Each row comes from the steps of one walk. Every step used is in the known rows, and no mark comes twice. Write the walk behind each row, first mark first.
(in the rows, 128 means zero)
Known rows:
pagis, biveno: [128 154 150 147 151 113 136 130 107 130 132 128 146 144 125 142 153  99
 142 127 147 120 107 161 137 128 141 103 119  97 101 115 137 117 135 145]
fevif, rovus, lasep, detig, pagis: [104  91  92 123 126 101 153 113 124 177  75 107 133 121 123 165 155 117
 140 131 122 160 188 116  53 143 134 170 162 149  80 108  99  84 153 189]
lasep, rovus, pade: [126 110 119 114 161 100 137 125  90 108 148 115 154  98 135 156 116  80
 135 121 114 172 149 121 105 134 177 157 118 141 102 141 103  99 134 147]
biveno, sanu: [129 118 118 103 113 141 130  95 149 103 136 130 107 127 140 138 110 128
 117 111 114 133 153 109 113 161 155 143 148 127 131 130 133 103 114 103]
zize, rovus, fevif, fazil: [130 155 112 145 141 140 205  92 138 129 103 102 111  75 183 153  55  77
 142  97  92 173 117 152 113 130 106 151  69 161 129 178 101 129 163 155]
pade, rovus, zize: [155 102  98 159 174 145 159 141 121 161  90  97 142 155 122 168  80 127
  96 128 149  96 142 140 167 134 125  98 145 149 125 110 133 131 118 119]
detig, pagis, biveno, lasep, rovus, pade: [144  99 103 144 172  97 152 160  60 118 185  83 162  98 102 199 154  39
 158 137 137 186 131 147 121 142 202 125 145  99  90 101 101  95 168 181]
pilizev, pade: [135 147 123 141 142 146 125 145 113 125 110 143 151 120 145 103 153  88
 144 143 112 110 135 153 113 138 134 113 144 153 119 107 121 117 146 123]
gikago, biveno: [109 126 139 147 155 122 106 129 128 154 117 147 127 145 131 142 144 102
 118 141 138 113 151 161  99 121 107 143 108 101 104 138 142  95 131 140]
lasep, biveno, pagis: [172  94 114  86 123 127 106 123 140 154 136 140 168 163 126 149 113 109
 136 134 133 128 107 130 151 155 117 115 109 102 132 154 113 103 167 179]
gikago, biveno, lasep, rovus, zize: [129  73  85 156 178 106 137 107 112 148 136 105 150 125 119 214  92  53
  96 133 131 141 153 170 118 166 134 143 135  92  94 103 122  80 107 138]
sanu, biveno, lasep: [156  75 128 173  84  96 141 119 112  98 143 102 143  97 104 168 146  76
 159 139 101 153  95 174 129 128 115 162 126  92 133 111 109 104 126 147]
gikago, biveno, lasep, rovus, pade, pilizev: [155  77  86 138 140 105 169 123  84 152 141 115 160 104 106 182 123  31
  92 164  90 148 142 164  79 145 138 178  84  79 124 124  73  76 124 124]
pagis, biveno, lasep: [154 124 135 173 130 102 163 146  93 127 144 114 152 128 104 172 161  73
 136 154 126 131  91 183 161 128 133 120 129  72 140 103 112 123 134 141]
gikago, rovus, lasep, detig, pagis: [126 110 101 122 107 148 148 102 116 142 113  61 102  90 107 156 140 161
 161 126  95 140 178 132  52 140 129 177 183 110  94 108  72  75 174 202]
rovus, lasep: [115 101 119 145 117 127 152 119 141 139 100 115 120 131 147 150 143 136
 109 101 104 139 135 141 123 136 106 150 137 133 132 112  94  98 143 145]
fazil, fevif, rovus, zize: [173  83 126 134 177 122 143  91 141 134  80 170 147 144 137 174 109  67
 108 131 166 131 146 154 119 158 161 129 145 143  93 147 172 127  98 100]
fazil, fevif, rovus: [165 106 149 123 146 114 147  97 124 118  87 173 140 122 118 169 139  78
 119 155 149 141 126 130 100 128 150 148 135 116 121 174 157 134 129 129]
pagis, biveno, lasep, detig: [141 146 129 157 125  79 153 135  79 144 139 102 160 107  90 162 165  63
 164 180 112 116 114 207 130 151 117 145 134  53 128  96  91 104 108 134]
pilizev, pade, rovus, fevif: [155 132 111 162 185 140 182 161  80 156  71  96 133 101 134 150 100  83
  96 149  97 113 163 159 148 102 135 124 138 149 119 112 107 139 173 138]
pilizev, pade, rovus, lasep: [142 114 107 177 147 149 183 156 103 154  50 105 150 133 141 159 148 112
 101 142  89  98 139 153 129 125  94 125 164 151 146  91  75  95 183 164]
fazil, fevif, rovus, lasep, biveno: [174  61 127 119 132  93 140  89 132 157  60 165 154 138 144 206 174  64
 119 148 142 133 108 152  87 154 115 167 124 111 104 153  95  70 165 177]
fevif, rovus: [134 102 126 138 131 100 155 114 123 139  89 147 146 148 128 156 130 106
 127 144 137 155 148 106 103 109 149 142 119 144 116 147 138 129 135 151]
detig, lasep, biveno: [147  85  94 121 114 101 120 140 111 150 155 139 134 156 149 176 124  76
 177 173 127 122 123 149  98 152 140 134 102 120  95 141  78  94 159 166]
rovus, pade: [140 120 134 140 148 111 125 153 110 125 136 135 140 125 145 116 143  88
 138 130 118 151 150 153 134 121 152 151 113 150 119 141 108 109 123 118]
gikago, rovus, fevif, fazil: [145 127 115 139 128 147 200  97 101 120 115 100  78  68 150 147  66 127
 153 135  80 161 144 127  90 100 135 153  96 139 118 174  76 149 178 165]
pagis, biveno, sanu: [128 141 139 127 129 126 147  99 126 106 139 131 127 145 138 155 134  96
 131 113 130 121 133 142 124 158 171 119 140  97 106 115 143  95 121 118]
pade, pilizev: [147 123 100 111  96 153 158 110 139 151 119 119 130 126 118 111 112 128
 104 129 117 105 111 124 104 145 125 123 103 118 141 111 115 134 119  97]
detig, pagis, biveno, lasep, rovus: [133 111  97 135 155 110 159 134  79 120 177  72 152 103  86 207 135  73
 147 135 147 166 109 124 119 149 182 101 161  76  97  88 123 109 175 193]
zize, rovus, fevif: [141 138 127 149 155 131 176  94 144 125 108  83 125  91 159 163  71  79
 111  82 110 168 139 163 143 124 121 167  98 134 113 150 129 117 150 151]
gikago, biveno, lasep: [136 103 121 169 136 112 131 144 113 151 129 130 130 137 111 172 150  79
 113 167 114 127 136 179 125 124  95 152 121  77 141 129 112  97 125 137]
pilizev, pade, rovus: [154 142 114 161 158 152 162 166  89 144  80 115 160 129 120 136 130 102
 121 171 112  85 132 138 131 114 121 102 149 146 142 109 108 127 168 144]
pagis, biveno, lasep, rovus: [140 118 116 149 144  87 173 118  74 112 155  90 168 103  95 210 133  63
 134 147 123 153  95 150 133 141 162 121 136  61 118 104 108 110 146 170]
detig, pagis, biveno, lasep, rovus, gikago: [118  98 106 124 150  92 143 118  85 149 153  69 131  89 100 185 128  47
 126 145 131 164 114 110 118 179 154 112 177  84  86  66 132  86 162 166]
fevif, rovus, lasep: [121  77 118 154 122 101 178 106 133 149  64 136 138 152 150 175 147 117
 104 119 112 162 156 118 100 118 126 164 131 149 117 130 105  99 150 174]
pilizev, pade, rovus, gikago, biveno: [122 129 136 167 182 130 122 149  98 198  44 134 134 133 136 128 135  46
  89 191 106  70 158 158 106 138  70 128 147 126 107  96 134  66 156 128]
fevif, rovus, gikago: [124  92 138 129 132  78 141  97 128 167  66 146 128 135 143 132 120  74
 108 155 118 152 152  92 105 140 123 155 137 154 103 122 150 105 125 131]
gikago, biveno, sanu: [116 118 127 125 138 139 111  98 146 128 123 151 106 145 143 155 123  98
 106 127 122 120 177 140  83 150 134 158 129 101 106 141 145  72 115 110]

Write each row's walk:
[148  76  82  97  98 112 127 108 131 123 163 145 116 158 159 190 103  77
 167 159 113 125 148 129  82 183 170 148 121 120  96 141  79  71 142 139] -> detig, lasep, biveno, sanu
[158 112 108 118 116 139 157 133 118 148 127 131 142 124 137  98 126  92
 115 131 106 128 136 146 109 139 143 145  89 141 131 124  92 114 109  83] -> rovus, pade, pilizev
[130  75  97 147 114  82 207  86  77  94 142  75 119  28 135 208  73  39
 158 122  69 209 101 150  92 135 139 170  85 111 108 139  71 117 162 174] -> sanu, biveno, lasep, rovus, fevif, fazil
[119  78  65 127 162 114 159 108 114 121 161 109 131 138 148 212  47  79
 139 123 125 156 168 129 100 179 188 124 139 150  72 113 116 106 120 140] -> detig, lasep, rovus, zize
[154  79 139 138 137 113 169  89 136 130  59 160 133 125 136 196 152  89
  95 130 126 148 134 141  95 134 127 167 144 122 124 153 122 102 145 146] -> fazil, fevif, rovus, lasep
[116 143 120 144 109 120 171  80 151 141  84  77 154  96 144 168 121  99
 140  98  86 141 136 181  89 164  71 197 129 116 127 123  79  54 128 172] -> zize, rovus, lasep, detig
[102 107 123  92 138  96 125  79 117 140 116 103 119  88 137 144  89  87
 105 132 107 150 132  84 105 172 127 144 151 125  99 102 134  90 132 134] -> lasep, rovus, gikago
[ 86 110 135 109 165  94 102  85 117 165 106 123 118 107 135 158 105  61
  92 143 115 136 153 114  74 166 108 160 130  99  74 113 146  56 134 143] -> lasep, rovus, gikago, biveno
[125 124 128 145 164 143 128 117 115 173  51 139 116 133 148 142 114  45
  79 177  90  73 181 140  88 168  99 140 166 126 109  97 137  42 141 104] -> pilizev, pade, rovus, gikago, biveno, sanu
[171 134 111 138 114 149 181 103 142 134 115 103 165 116 149 127  98  61
 120 106 102 143 115 165 104 147 124 164  70 142 136 144  95  91 123 118] -> zize, rovus, pade, pilizev
[127  82 106 116 122  86 153  98 104 138 130  92 127  72 109 173  94  63
 101 156  88 160 116 102 124 174 118 157 159 101 135  90 107  95 127 132] -> biveno, lasep, rovus, gikago
[157  68 104 104 110 125 129 113 151 164 109 130 158 164 147 170 127 120
 117 104 109 139 115 142 147 164  93 133 120 109 136 136  78  70 184 198] -> rovus, lasep, biveno, pagis
[130 135 104 160 141 128 175 149  88 172  45  90 158 103 124 147 147 104
 125 166  77  84 158 178  97 141  81 152 168 130 135  82  56  77 155 155] -> pilizev, pade, rovus, lasep, detig
[112 134  96 130 118 140 154  98 154 150 105  58 138  92 134 165 126 112
 149  89 110 150 151 156  75 172  94 175 153 130 102 108  93  54 159 193] -> zize, rovus, lasep, detig, pagis
[172  87 107 123 113 136 155  83 175 149 100 101 180 156 160 195 100  91
 125  82 106 154  97 158 145 171  71 153 103 107 144 155  82  45 195 231] -> zize, rovus, lasep, biveno, pagis
[112  99  91 113 133 105 165 112  98 105 166 110 128 120 128 203  76  90
 148 148 108 166 150 107  77 145 177 145 126 123  95 143 102 113 153 166] -> detig, lasep, rovus
[112 125 145 131 131 131 125  50 177 145  90 124 110 121 170 160  85  43
  93 108  99 130 163 142  84 191  84 187 127 109 104 136 159  20 117 119] -> zize, rovus, gikago, biveno, sanu
[185 105 112 133 103 158 175 106 106 125 124 106 132 111 121 115 114 114
 134 145  91 133 145 139  84 115 158 165  99 120 130 141  74 110 139 121] -> gikago, rovus, pade, pilizev
[121 117 109 145 129 112 178 130 100 173  65  80 137 115 105 173 126 139
 109 150  98  98 152 154 114 133  77 166 149 106 143 105  64  88 140 162] -> pade, rovus, lasep, detig
[149 103 119 190 164 114 147 163  79 194  56 119 142 120 114 160 142  24
  88 223  82  79 144 178 127 139  59 139 159 100 142  84 106  69 154 127] -> pilizev, pade, rovus, gikago, biveno, lasep
[147  95 132 151 151  85 152 139 103 134  95 158 160 144 147 142 148  73
 138 148 122 174 171 130 107 101 170 164 102 167 107 162 119 114 129 145] -> fevif, rovus, pade
[145 115 112 157 137 123 147 163  97 137 164  97 138 128  95 170 166  85
 149 141 152 142 108 154 145 136 153  96 156  86 117  90 127 122 160 163] -> detig, pagis, biveno, lasep
[ 94 137 116 132 142 115 137 130 110 166 119  89 131 118 120 154 177 110
 160 110 134 131 152 174  88 161 131 134 164  97  71  75 102  71 155 177] -> rovus, lasep, detig, pagis, biveno
[199  87 125 114 137 124 175 101 114 140  85 175 160 119 121 140 139  43
 103 159 125 143 134 148  78 138 165 169  90 131 125 169 122 122 115  85] -> fazil, fevif, rovus, pade, pilizev
[139  90 107 139  87  96 113 129  99 121 155  70 136  70  78 156 156  74
 193 153 112 152 126 171  80 152 126 168 155  88 101  88 107  88 132 163] -> sanu, biveno, lasep, detig, pagis
[140  95  95 127 123 101 162 115  95 110 153  89 150  89  96 196 106  90
 122 147 105 162 115 115 122 144 146 146 141  91 147 115  93 118 139 157] -> biveno, lasep, rovus
[155  91 144 122 100 122 121 102 139  96 137 124 154 132 120 144 107 105
 146  97 108 163 115 149 134 131 126 137 116 100 121 149 147 107 149 171] -> sanu, biveno, pagis
[142  85 104 151 166 108 150 108 140 155  82 145 155 169 151 160 103  94
 119 119 152 147 168 131 122 138 160 123 130 171  89 123 151 126 102 125] -> fevif, rovus, zize
[125 125  98 143 160  83 226 110  62 123 145  89 127  60 136 210  89  38
 138 142  92 185  98 159 123 137 155 128  90  91 114 133  73 137 169 169] -> pagis, biveno, lasep, rovus, fevif, fazil
[164  99 111 155 144 157 143  96 130 124 119  97 125 134 133 154  86 135
 136 117 128 120 158 147 123 135 154 130 151 136 101 124 126 118 122 138] -> gikago, rovus, zize
[146 103  93  95 131 121 166 106 103 130 140 106 158  98 127 136  98  79
 111 123 103 154 136 115  83 152 172 152  92 131 112 124  89 103 126 112] -> lasep, rovus, pade, pilizev
[122  91 133 160 134  94 118 125 123 179 105 132 113 120 124 149 138  46
  94 179  97 123 139 165 123 152  67 167 135  86 129 102 123  72 116 112] -> rovus, gikago, biveno, lasep
[132 112 132 137 140 115 145 131 111 175  72 100 114 123 118 137  95 112
  85 164 114 100 129 104 148 135  86 131 150 128 141 109 127 109 138 121] -> pade, rovus, gikago
[144  96 125 159 101 147 173  94 126 117  99  90 110 116 133 171 130 161
 124 115  86 140 144 136 100 113 117 168 151 115 127 129  76  91 170 185] -> gikago, rovus, lasep
[136  72  98 102  95 120 128  86 154 140 108 125 122 143 165 175 144 111
 121 104 109 125 134 133 102 187 126 161 138 122 113 108  72  43 150 149] -> rovus, lasep, biveno, sanu
[110 110 128 137 127  72 106 116 106 194 101 118 117  93 108 139 141  36
 118 203  84 109 158 188  92 174  52 194 141  67 117  92 106  53  90 105] -> rovus, gikago, biveno, lasep, detig
[136 116  85 118 114 117 128 148 104 150 155  85 126  87  83 145 145 102
 161 168 117 137 147 144 103 158 127 146 170 103 130  90  97 117 125 141] -> biveno, lasep, detig, pagis
[104  93 148 144 158  80 118  98 126 193  54 166 121 152 147 142 135  51
  96 170 126 134 175 123  77 133  96 169 117 126  78 133 161  71 126 138] -> fevif, rovus, gikago, biveno
[147  93 101 122  96 135 154  58 178 126  97  95 147 130 177 202 117  84
 129  77 104 136 113 149 100 196 103 178 119 123 120 128  72  17 163 178] -> zize, rovus, lasep, biveno, sanu
[124  95 107 145 149  99 142 118  95 133 144 108 146 107  99 211 121  65
 109 162 115 150 133 145  97 136 119 159 125  69 121 125 107  86 139 168] -> gikago, biveno, lasep, rovus
[117 111  89 130 139 136 158 148 106 181  82  61 121 111  96 170 128 150
 121 139 120 110 167 128  96 140  98 147 179 124 119  91  78  90 168 182] -> pade, rovus, lasep, detig, pagis
[151  84 103 140 142  88 161 138  77 104 160 100 162  87 113 186 123  55
 133 149  94 184 136 139 129 137 168 168 126 114 137 130  75 104 131 141] -> biveno, lasep, rovus, pade
[131  59 123 139  98  64 140  77  99 106 133  77 136  57 108 183 107  34
 134 141  82 173  99 129 103 170 118 177 145  87 104  87 115  65 129 152] -> sanu, biveno, lasep, rovus, gikago
[184  80  95 134 137 149 162 153 113 178  60 118 188 167 138 177 130  96
 108 147  97  99 118 154 153 147  83 111 141 123 150 115  59  70 220 213] -> pilizev, pade, rovus, lasep, biveno, pagis
[144  56 105 135 117  80 148 106 129 176  61 139 158 164 154 188 169  93
 132 137 132 147 126 129  94 140 118 160 107 139  96 130  74  69 169 201] -> fevif, rovus, lasep, biveno
[137  92 115 105 139 114 145  98 128 156  74 131 127  95 111 180 163  89
 132 142 134 150 168 139  48 163 133 177 176 117  89 132 116  86 150 162] -> fazil, fevif, rovus, lasep, detig, pagis
[163  81  82 137 123 144 160 124 117 158  59 114 153 145 157 186 145  87
 116 144  95  82 138 143 104 176 118 133 157 139 127  88  50  40 187 165] -> pilizev, pade, rovus, lasep, biveno, sanu
[147  98 108 145 109 122 147  89 157 153  90  92 162 134 166 188 135  87
 137  92 118 134  89 167 119 168  79 163  99 123 116 129  70  41 178 204] -> zize, rovus, lasep, biveno
[150  94 108  88 105 121 103  93 142 131 137 137 131 141 145 153 128 102
 142 132 133 113 129 120 108 178 148 139 126 115 112 126 104  72 132 130] -> lasep, biveno, sanu
[109 163 125 114 153 114 111 138  97 157 148  98 135 113 104 129 162  98
 175 140 157 117 142 164  90 155 153 110 151  93  68  92 135 102 141 156] -> lasep, detig, pagis, biveno
[150  75  99 146 124 113 154 137 114 183  71  92 151 153 125 194 141 125
 106 146 129  96 106 142 138 136  83 137 124 112 135 113  54  74 184 198] -> pade, rovus, lasep, biveno
[139  91  73 147 186 120 152 130  96 139 170  69 156 124 105 212 109  62
 136 108 166 158 127 147 140 177 194  83 170 102  71  65 138 106 143 164] -> detig, pagis, biveno, lasep, rovus, zize
